What can hang from each mark:
sobe: nirel
nirel: mebir pemanam poro sobe
pemanam: buza nirel
dilif: pemanam
poro: buza nirel
mebir: nirel
buza: dilif poro

In the rows, zero is written as 128.
Known rows, with every way that one mark hangs from another:
[pemanam [nirel mebir sobe]]: [ 80 127  34 153 173  92 113  67 130 155 163 121 106 137 142  98 152 161
 158 126  95  69 163]
[sobe [nirel mebir pemanam poro]]: [ 77 138 103 188 121 117 141  98 101 174 183  66  83  66 118 112 133 135
 118 147  95 101 140]
[poro [nirel mebir [pemanam buza] sobe]]: [103 131  74 158  95 135 141 123 126 187 179 134  87 117 131 138 156 152
 133 125 110 116 151]
[poro buza nirel]: [132 131  83 105 156  83 136 135  84 166 113 153  92 147 144 148 122 135
 122  60 103 130 115]
[poro buza]: [118 125  90 131 149  85 115 120  99 165 126 155 107 169 119 142 116 121
 122  83 116 116 114]
[buza dilif [poro [nirel pemanam]]]: [177 137 125 102 125  92 139 174 138 129 161 173  98 152 151 161 126 142
 103  78  82 136 122]
[buza dilif [poro [nirel mebir pemanam]]]: [153 142 117 113 108 109 150 156 132 134 182 144 111 131 142 146 138 142
 114 101  58 123 123]
[mebir [nirel sobe]]: [110 122  51 136 181  84 108  89 131 162 139 140 104 122 132 143 148 163
 120 121 145 101 156]
[poro [buza dilif] [nirel pemanam]]: [171 131 124 115 113  77 119 177 124 160 133 158  97 146 162 184  93 120
 104  73  94 140  95]
[mebir [nirel pemanam poro]]: [142 109 102 180 167 108 127 146 121 184 131  97  99  88 129 157 150 137
 109 130 126 128 145]
[sobe [nirel [pemanam [buza dilif]] poro]]: [106 132 159 182 117 123 111 149 134 176 143 128  99 134 131 155  88 117
 117  93 118 115 128]
[buza [dilif pemanam] poro]: [133 130 133 117 178 119 126 155 131 114 134 213 125 226 113 153  88 133
 125  57  77 124 134]
[sobe nirel]: [ 96 137  79 141 183  87 123  67  98 145 164 133  94 144 126 107 140 151
 110  88 122  98 131]
[dilif pemanam]: [116 116  81 162 198 119 130 110 111 135 132 188 107 200 106 137 126 139
 124  77  93 123 137]
[poro buza [nirel sobe]]: [108 137  75  97 130  76 125 128 109 178 131 159  72 133 144 160 108 145
 129  79 124 116 133]
[nirel pemanam poro]: [130 111 107 176 141 117 135 137 130 173 147 121  90 115 124 152 134 126
 116 128 107 124 143]
[pemanam [buza dilif] [nirel poro sobe]]: [105 116 109 157 163 122  89 151 170 183 105 155 115 169 143 150  88 139
 176  88 118  83 163]
[sobe [nirel pemanam]]: [110 133  91 170 135  79 126  90 111 144 187 119  79 128 138 122 140 141
  92 111 123 113 124]
[sobe [nirel mebir [poro [buza dilif]]]]: [ 71 152 128 133 121 106 117 118  93 174 135  92 109 102 125 138  64 115
 136  94  85  90 111]
[nirel pemanam]: [142 114  89 164 151  94 126 113 131 148 165 145  96 151 125 137 152 139
 103 118 113 124 127]
[buza poro]: [113 131 100 120 168  98 138 115 117 135 157 169 111 181 110 117 145 142
 121  90 101 111 138]

Rows:
[121 126 141 157  81 118 121 165 124 178 144 102 114 110 121 166  75 103
 137 126  82 115 115] -> [nirel mebir pemanam [poro [buza dilif]]]
[129 123 144 140 180 114 105 189 110 173  76 143 118 161 123 196  53 118
 132  66 106 134 127] -> [mebir [nirel [poro [buza [dilif pemanam]]]]]
[152 129 103 133 111  79 138 161  97 175 142 140  77 132 151 164 128 128
 106  83 105 147 107] -> [poro buza [nirel pemanam]]
[112 118  95 186 128 132 146 114 119 175 167  85  99  95 114 131 146 124
 128 146  81 111 144] -> [nirel mebir pemanam poro]
[128 124 128 123 160  99 106 158 113 138 109 195 116 217 124 171  59 112
 129  52  95 127 107] -> [poro [buza [dilif pemanam]]]
[ 97 123 129 149 166 145 140 156 110 143 133 207 120 241  86 133 125 132
 134  48  99 134 149] -> [dilif [pemanam [buza poro]]]
[ 50 152 109 148 131 108 130 105  67 187 145  69  91  92 110 116 100 117
 136 107 100  94 128] -> [sobe [nirel mebir [poro buza]]]
[ 73 126  53 167 169 112 122  97 133 176 152  91  95 102 132 110 130 154
 170 138  92  67 176] -> [pemanam [nirel mebir poro sobe]]
[ 64 123  72 185 166 142 115 112 125 164 149 157 114 200 118 114 129 152
 174  92  94  87 174] -> [dilif [pemanam buza [nirel mebir sobe]]]
[109 132 118 119 141  84  91 168 138 190  96 129 105 102 134 191  62 131
 135 108 135 106 141] -> [mebir [nirel [poro [buza dilif]] sobe]]
[116 117  89 174 145  99 118 143 147 191 146 101  82  69 130 165 128 149
 117 154 143 114 166] -> [mebir [nirel pemanam poro sobe]]
[111 122 111 163 110  90 110 172 128 209 130  96  74  68 131 183  98 129
 121 137 147 128 145] -> [mebir [nirel pemanam [poro buza] sobe]]
[101 131 114 180 132 109 120 110 110 164 175 135  92 157 126 119 148 134
 107  95 132 121 129] -> [sobe [nirel [pemanam buza]]]
[112 143  76 104 154 117 164 119  90 143 162 136 106 137 122 111 170 154
 125  92  69 112 142] -> [buza [poro [nirel mebir]]]
[ 77 136 100 189 109 131 134  92  96 174 197 102 103 137 117 102 153 135
 116 116 108 106 129] -> [sobe [nirel mebir [pemanam buza]]]
[ 60 130  72 154 142 129 138  89 129 184 155 108  96  92 108 127 124 144
 156 152  97  82 167] -> [nirel mebir poro sobe]
[154 135 109  90 155  79 119 149 104 155 107 167 111 165 156 168  86 130
 122  50  92 123 102] -> [poro [buza dilif] nirel]
[104 123 112 171 194 113 112 173 102 176  87 133  96 182 126 149  80 118
 156  55  99 120 143] -> [dilif [pemanam [nirel [poro buza]]]]
[ 97 122 124 160  81  95 120 162 138 201 146 113  68 101 120 174  81 117
 128 133 133 121 142] -> [nirel pemanam [poro buza] sobe]
[ 85 148  65 102 130 112 158 108 112 152 177 143  90 114 128 118 148 166
 137 117  85  98 158] -> [buza [poro [nirel mebir sobe]]]
